Each row comes from the steps of one walk. Every step used is in the known rows, and no mark comes twice. Write the walk behind each row, first mark first.
Known rows
zenek > rerig > fusa > venabef > fola: [-47  23  12 -36  28 -30  14  -8 -17   4   3  51   8  14  30  51 -66  63
  31 -51   5 -36 -75 -19]
natifuz > dutono > zenek: [-57 -21   6 -63  24   8   6  63 -70  -7   2  59 -63  23   5  28 -35  31
  31  -3 -13 -33 -45  30]
fola > vadu > natifuz > dutono > zenek: [-20 -91 -41 -52  25   8   9  29 -66   0   6  49 -86   3   1   0  -5  -7
  26 -11   1 -21 -39  13]
fola > vadu > natifuz > dutono: [ 16 -68 -33 -44  20   8  16  -1 -26  15   4  35 -80 -10  23   9  -9 -32
  47 -22  10 -19 -43   4]
rerig > fusa > venabef > zenek > dutono > natifuz > vadu > fola: [-51 -57 -43 -58  18  -4  45  28 -15 -15  33  21 -18  42 -10  38 -29  68
  -6 -59  16 -48 -57   6]
zenek > dutono > natifuz > venabef > fola: [-33 -51 -33 -47  29  32  31  34 -19 -27  22  26 -40  32 -18  77 -54  51
 -41 -39   1 -54 -62  22]
dutono > zenek > rerig > fusa > venabef > fola: [-81  -1   6 -44  33 -30   7  23 -57 -11   5  65   2  27   9  41 -64  88
  10 -41  -3 -39 -70  -8]
venabef > fola > vadu > natifuz > dutono: [ 21 -81 -57 -47  16   9  35   4 -38   7  -2  30 -83  -2  10  10 -28 -44
  30 -22  17 -32 -61 -25]
zenek > dutono: [-18  27  16 -55  38  16  -1  23 -15  10  17  30 -20 -10  -3  71 -60  28
   4 -18   3 -40 -18  25]
dutono > zenek > rerig > fusa: [-96   7  35 -37  49 -11 -29  35 -75  -2  20  60 -18   3   8  50 -54  98
  17  -9 -13 -12 -54  10]
venabef > fola > vadu > natifuz > dutono > zenek > rerig: [ -49 -100  -64  -48   19   -1   12   42  -93  -12    7   39  -85    8
  -34    5  -31   18   -1   -6    5  -22  -64   -8]
fusa > rerig: [-14  39  33 -32  46 -14   6  14 -36  35  19  47 -23 -21  22  67 -49  33
  52 -29  -3  -3 -33  25]
dutono > natifuz > vadu > fola > venabef > zenek > rerig > fusa: [-71 -53 -55 -53  34  21  44  20 -64   1  37  30 -54  35   0  31  -9  83
 -16 -24  27 -20 -77 -20]
natifuz > dutono > zenek > venabef: [-75 -26 -15 -57  28  20  11  72 -77 -15   8  52 -45  35  -3  50 -31  48
   4   0  -6 -40 -42  27]
zenek > dutono > natifuz > vadu: [-29 -39 -39 -39  35  48   7  21 -21 -15  39  11 -53  32 -14  73 -35  44
 -20 -45  -6 -34 -44  19]
natifuz > dutono > zenek > venabef > fola > vadu: [-62 -69 -79 -57  25  30  36  59 -95 -20   3  42 -54  28 -45  43 -29  21
 -24   3  12 -34 -51 -14]
vadu > fola > venabef > zenek > rerig > fusa > koratas: [-65  24  23 -69  39 -36  24  13 -41  33   6  53 -18   3  -5  33 -50  59
  29  -8  34 -22 -59 -23]
fola > venabef > zenek > dutono > natifuz: [-27  -6 -61 -83  40  43  52  35 -49  24  28  48 -42   4 -63  69 -23  44
 -33 -22  11 -63  -7  42]
rerig > zenek > dutono: [-17  29  32 -66  27 -11   2  38 -22   8  27  10   2 -37 -31  91 -67  30
   0 -27   5 -52  -5  57]
dutono > zenek > rerig > fusa > koratas: [-101   20   57  -38   53  -34  -40   26  -56    6   10   64  -15   14
   -6   55  -69   92   39  -18  -16   -6  -62    0]
fusa > rerig > zenek > dutono > natifuz > venabef > fola > vadu: [-22 -65 -47 -48  27 -11  44  38 -42  -8  41   8 -14 -26 -97 102 -41  60
 -36 -61  12 -25 -32  64]
fusa > rerig > zenek > venabef: [-31  36  29 -38  39 -28  14  37 -49  24  36  20  18 -36 -16 109 -53  51
  22 -34   8 -22 -18  54]
dutono > natifuz > vadu > fola > venabef > zenek > rerig: [-56 -51 -73 -58  27  34  53  31 -67   0  41  24 -72  37 -10  29  -5  52
 -32 -14  27 -27 -65  -9]
vadu > fola > venabef > natifuz > dutono > zenek > rerig: [-56 -48 -39 -86   7   2  56  41 -70 -16  21  44 -69  13 -24   5  -7  61
  -7   2  18 -49 -37  15]
fola > vadu > natifuz > venabef > zenek > rerig > fusa > koratas: [-62 -53   7 -33  34 -42   2  -5 -39  29  13  56 -30 -21 -14  13 -27  43
  55 -47   6   2 -73 -13]

Which walk is each row?
[-24 -52 -39 -94   9  11  74  33 -57 -13  14  48 -73  17  -4   1  -3  24
   2  -2  23 -59 -30   6] -> vadu > fola > venabef > natifuz > dutono > zenek
[  5 -18 -22 -57  27  33  45  -7 -17  -1  15  19 -56  34  67  25 -13   0
  -6 -22  42 -26 -59 -32] -> natifuz > vadu > fola > venabef
[-20 -38   5 -47  23  -7  33  24 -40  21  16  51 -49 -12  41  10 -25   1
  38 -31   2 -42 -57  12] -> vadu > natifuz > venabef > zenek
[-38 -38  -9 -44  33  33  12  29  -7 -20  29  32 -38  23  -4  77 -34  62
 -26 -39  -7 -40 -43  51] -> zenek > dutono > natifuz > venabef
[  9   8   1 -62  35  18  41  -3 -11  11   6  35 -42  12  62  38 -25   1
  -5   0  41 -35 -39 -12] -> vadu > fola > venabef
[-32 -33 -83 -76  32  57  58  32 -54  12  36  31 -56  25 -57  56 -12  44
 -34 -44  12 -51 -27  23] -> fola > venabef > zenek > dutono > natifuz > vadu
[ 16  21 -25 -69  30  27  63 -30 -15  26  25  50 -38 -21  11  41 -14   8
  22 -35  12 -53 -15  -7] -> fola > venabef > natifuz
[-21 -75 -56 -57  21  15  40  31 -29 -25  35   4 -25 -12 -75  89 -40  34
 -55 -47  14 -48 -39  40] -> rerig > zenek > dutono > natifuz > venabef > fola > vadu
[-40  25  14 -40  21 -31  25 -32  -1  11  29  53   9 -19  15  39 -35  75
  57 -66 -10 -39 -43   0] -> zenek > rerig > fusa > venabef > natifuz
[-64 -16 -29 -45  43  24  20  52 -81 -15  14  43 -25  28  -2  68 -61  38
 -32   1   5 -49 -51 -19] -> dutono > zenek > venabef > fola
[-54 -44 -68 -43  45  35  27  32 -85 -12  18  40 -31  14 -31  60 -39  20
 -43   3  15 -30 -42 -32] -> dutono > zenek > venabef > fola > vadu
[-84  14  29 -41  37 -30 -13  18 -43  -3  11  70   5  18  21  41 -43  99
  25 -40 -11 -26 -52  21] -> dutono > zenek > rerig > fusa > venabef
[ -3 -98 -70 -60   9 -11  46  17 -48 -10  -9  53 -65  27   0  -8 -15 -20
  17 -43  10 -48 -54  -4] -> fusa > venabef > fola > vadu > natifuz > dutono > zenek
[-55 -83 -28 -44  18 -34   2   9 -49  -6  -1  62 -40  14   2  -3  -3  58
  40 -50   0 -16 -54  22] -> fola > vadu > natifuz > dutono > zenek > rerig > fusa > venabef
[-67  44  64 -29  49 -34 -33  -5 -16  21   9  51 -10   0  18  65 -72  68
  61 -29  -7  -4 -67 -11] -> zenek > rerig > fusa > koratas
[-12 -39 -33 -39  27  20  39  -1 -27  -4   8  39 -41  -1  14  38 -33  -5
  -2 -27  17 -18 -69 -27] -> natifuz > venabef > fola > vadu
[-57  42   0 -54  22 -23  23  26 -41  29  17  61  -8  -8  -7  34 -41  41
  39 -32  -5 -38 -40  23] -> fusa > venabef > zenek > rerig
[-36  -4 -27 -33  31 -20  19 -26 -21   8   6  48   2  -3   2  43 -44  46
  20 -51  15 -18 -64 -30] -> zenek > rerig > fusa > venabef > fola > vadu
[-17 -72 -44 -39  10 -35  26 -17 -22   3  -8  43 -38   8  11   7 -27  24
  45 -60  16 -27 -77 -18] -> zenek > rerig > fusa > venabef > fola > vadu > natifuz > dutono
[-30 -47 -27 -34  30  29  36  18 -24 -20  19  41 -54  36  27  59 -42  31
 -13 -35  -3 -41 -85  -1] -> dutono > natifuz > venabef > fola
[-12  43  50 -45  36 -40  10  31 -41  33  30  27  -2 -48  -6  87 -57  34
  49 -38   0 -16 -21  56] -> fusa > rerig > zenek
[  1  23  -6 -48  23  -6  39  -4  -4   7   0  48 -15  18  41  46 -58  -3
  25 -44   9 -54 -56 -15] -> fusa > venabef > fola
[-25 -87 -75 -34  43  24  25  18 -77  -8  17  32 -47   9  -6  40 -29  -1
 -38  -7  19 -37 -43 -37] -> dutono > zenek > venabef > fola > vadu > natifuz
[  7 -39   7 -47  18  -1  10  18 -22  12   0  38 -74   5  52  17 -30 -15
  57 -23   0 -37 -53  15] -> vadu > natifuz > dutono
[-29   0  -3 -61   8 -35  54  43 -55  16  41  20  -8 -44 -60  81 -32  51
  51 -49  -3 -43 -13  62] -> fusa > rerig > zenek > venabef > natifuz > dutono
[ 13 -69 -15 -28  30  11  17 -22  -8   6  15  38 -54 -12  51  17  -2 -16
  22 -39  14 -12 -53  -2] -> fola > vadu > natifuz > venabef
[-68  -3  -5 -42  48  25   1  47 -69  -8  21  49 -21  20  11  67 -41  49
 -16   0  -2 -36 -32  10] -> dutono > zenek > venabef
[-110   -6   46  -52   33  -39  -32   52  -64   -3   -4   68  -38   28
  -20   38  -60   91   58  -19  -19  -10  -70   18] -> natifuz > dutono > zenek > rerig > fusa > koratas
[-23 -80 -73 -44  31  42  37  16 -23 -24  26  23 -46  16 -48  71 -32  33
 -53 -39  11 -36 -52  10] -> zenek > dutono > natifuz > venabef > fola > vadu
